Each row comes from the steps of one walk. Every step used is in the known rows, and no mark comes twice. Write the walk behind each row, first mark first.
(in the rows, 128 means zero)
Known rows:
E -> J -> V -> G: [155 166  76 172 185  92 148 136 127 108 112 149 114 109  99 173 116 157
 151 108 111 127]
E -> P -> F -> M -> H -> J: [169 141 103 160  89 132 178 117 123 120  99 118 108  66 110 210 147  89
  56 110 143 140]
V -> M -> E -> P -> F: [118 127  90 151  71 119 170 142  82 113 135 120 122  70  95 195 113  89
  68 114 129 116]
J -> V: [146 153 100 154 182  97 151 150 120 110 117 156 106 121  75 168  96 163
 138 114 114 143]
U -> H -> J -> V -> G: [170 166  98 153 185  98 145 126 138 108 103 153  94 103  98 173 117 159
 166 110 111 115]
U -> V -> G: [141 169  71 158 178  81 136 155 109 105 121 170 110 137  91 185 118 166
 161 113 100 111]
G -> V -> M -> E -> P: [138 134  92 148  86 106 151 139  91 125 140 122 110  92  81 192 108 111
  94 129 114 110]
U -> H -> J -> V -> A -> S: [186 162 120 152 180 101 167 140 135  78  67 148  69 134  86 180 120 164
 120 117  66 170]
E -> J -> V: [156 158  99 162 173 105 160 128 134 110 103 138 111 106  89 177 111 143
 118 115 127 151]
H -> J -> V: [162 162 118 149 172 111 152 130 139 113 103 149  96 101  84 173 105 148
 136 120 118 137]
V -> M -> H: [161 136 105 146 141 103 146 140 130 120 125 107 120 133  61 171 105 140
 103 113 102 128]
G -> V -> A -> S: [169 158 101 164 160  75 159 164 110  95  94 165  81 162  62 187 116 181
 123 121  44 162]
M -> E -> P -> F: [122 129  91 159  70 111 177 141  80 109 126 136 120  69  98 200 123  92
  59 109 129 129]
E -> P -> F -> M -> H: [153 126  77 169  95 122 185 138  99 118 114 120 123  81 107 210 144 101
  45  99 149 150]
V -> M: [127 146 106 137 138  96 131 156 112 120 140 121 119 138  46 158  74 146
 130 124  89 114]
E -> J -> H: [164 146 112 156 131 100 173 113 143 115  99 117  97 101  84 177 120 111
  88  98 115 148]
F -> M -> H -> J -> V: [180 151 104 157 166 130 168 122 143 115  96 131  98  87 104 186 130 133
 109 113 140 145]
P -> F: [122 140  98 155 114  94 164 153  95 113 126 150 120 107  72 185 107 130
  96 106 110 133]
M -> H: [167 140 109 157 141  89 157 137 127 114 111 132 116 130  66 180 120 145
  87 104 102 150]
G -> V -> M: [142 146  96 140 141  90 129 156 113 138 148 134 109 141  46 175  86 163
 156 133  91 101]
M -> H -> J -> V -> A -> S: [192 160 113 164 180 105 171 142 137  81  70 142  78 134  90 182 129 162
 107 114  66 174]
F -> M -> E -> J -> H: [165 130 100 158 109 123 190 105 133 113 101 101  95  71 105 185 137  85
  59  98 133 149]
F -> M -> H -> J -> V -> A: [191 162 103 157 173 118 173 139 147  98  91 143  93 101  96 201 140 137
  98 105 113 155]

Write each row's walk:
[129 118  83 156  88 125 186 141  85 109 128 127 113  70  99 191 128  98
  55 109 131 139] : P -> F -> M -> E
[143 130  87 166  87 125 188 117 107 110 110 110 119  63 108 196 140  84
  42 111 139 149] : P -> F -> M -> E -> J
[171 146  93 162 136 141 179 120 128 115  97 127 104  59 124 204 142 107
  89 110 161 141] : E -> P -> F -> M -> H -> J -> V
[169 139  99 148 169 113 150 138 137 117 121 108 116 123  76 170 107 148
 120 113 118 129] : J -> V -> M -> H
[176 142  97 153 163 118 156 124 146 117 113  97 119 114  85 175 117 135
 108 114 126 134] : E -> J -> V -> M -> H
[168 154  71 170 165 123 166 131 127 111 109 141 108  76 124 190 140 136
 133 102 136 121] : P -> F -> M -> H -> J -> V -> G
[148 139 105 150 109 113 159 117 125 112 119  98 118  95  79 173 112 104
  78 122 109 130] : V -> M -> E -> J
[175 159 126 138 172 112 154 117 147 110  93 144  85  98  88 177 113 146
 138 117 125 136] : U -> H -> J -> V
[182 156 116 154 174 117 159 120 150 113  96 136  97  99  93 180 123 144
 121 114 126 143] : M -> H -> J -> V
[117 132  71 166  82 121 179 155  74 117 126 139 122  73 103 206 123  96
  58 106 147 141] : E -> P -> F -> M
[188 170 124 141 179 101 160 135 152  95  87 153  83 113  81 192 125 149
 125 109  97 147] : U -> H -> J -> V -> A
[160 153 119 126 164 122 139 127 143 118 116 114  97 108  75 165  90 142
 152 128 118 110] : U -> H -> J -> V -> M
[163 135 119 126 135 130 156 115 133 109 117 105  94  85  86 167 107 119
 117 126 118 112] : U -> H -> J -> V -> M -> E
[158 157  77 171 173 100 156 128 125 104 113 141 112  94 108 172 124 145
 137 108 115 125] : M -> E -> J -> V -> G
[152 137 112 136 135 129 153 127 126 111 127 109 101  87  84 164 101 121
 116 128 112 113] : H -> J -> V -> M -> E
[172 141 108 156 107 129 176 119 132 119  99 121 106  78 100 200 143 104
  67 108 134 141] : P -> F -> M -> H -> J
[181 152 130 150 129 105 156 116 148 118  97 129 102 108  75 185 126 127
  91 113 104 140] : M -> H -> J
[145 153  97 147 165 116 143 136 132 117 125 110 117 114  76 164  89 139
 136 125 119 122] : E -> J -> V -> M
[170 163 101 155 155  68 150 164 121 115 120 174  95 146  52 202 121 169
 129 114  71 137] : G -> V -> A
[185 151 120 143 130 111 145 118 150 133 113 116  99 111  71 187 122 134
 120 126 105 115] : G -> V -> M -> H -> J
[124 129  84 153  93 128 173 141  87 111 133 121 120  63 106 194 115  94
  82 115 141 117] : J -> V -> M -> E -> P -> F
[166 140 100 143 129 124 174 105 143 109 105  97  94  87 103 184 130  93
  92 109 130 126] : U -> V -> M -> E -> J -> H
[149 156 111 135 165 121 137 138 137 120 125 119 105 111  71 161  84 143
 150 130 112 111] : H -> J -> V -> M
[159 147  99 161 157 115 170 119 131 106 105 128 107  88 100 177 121 127
 101 116 130 148] : M -> E -> J -> V
[165 166 103 155 187  88 157 161 130  94 107 164  99 131  70 185 112 163
 124 107  88 152] : J -> V -> A
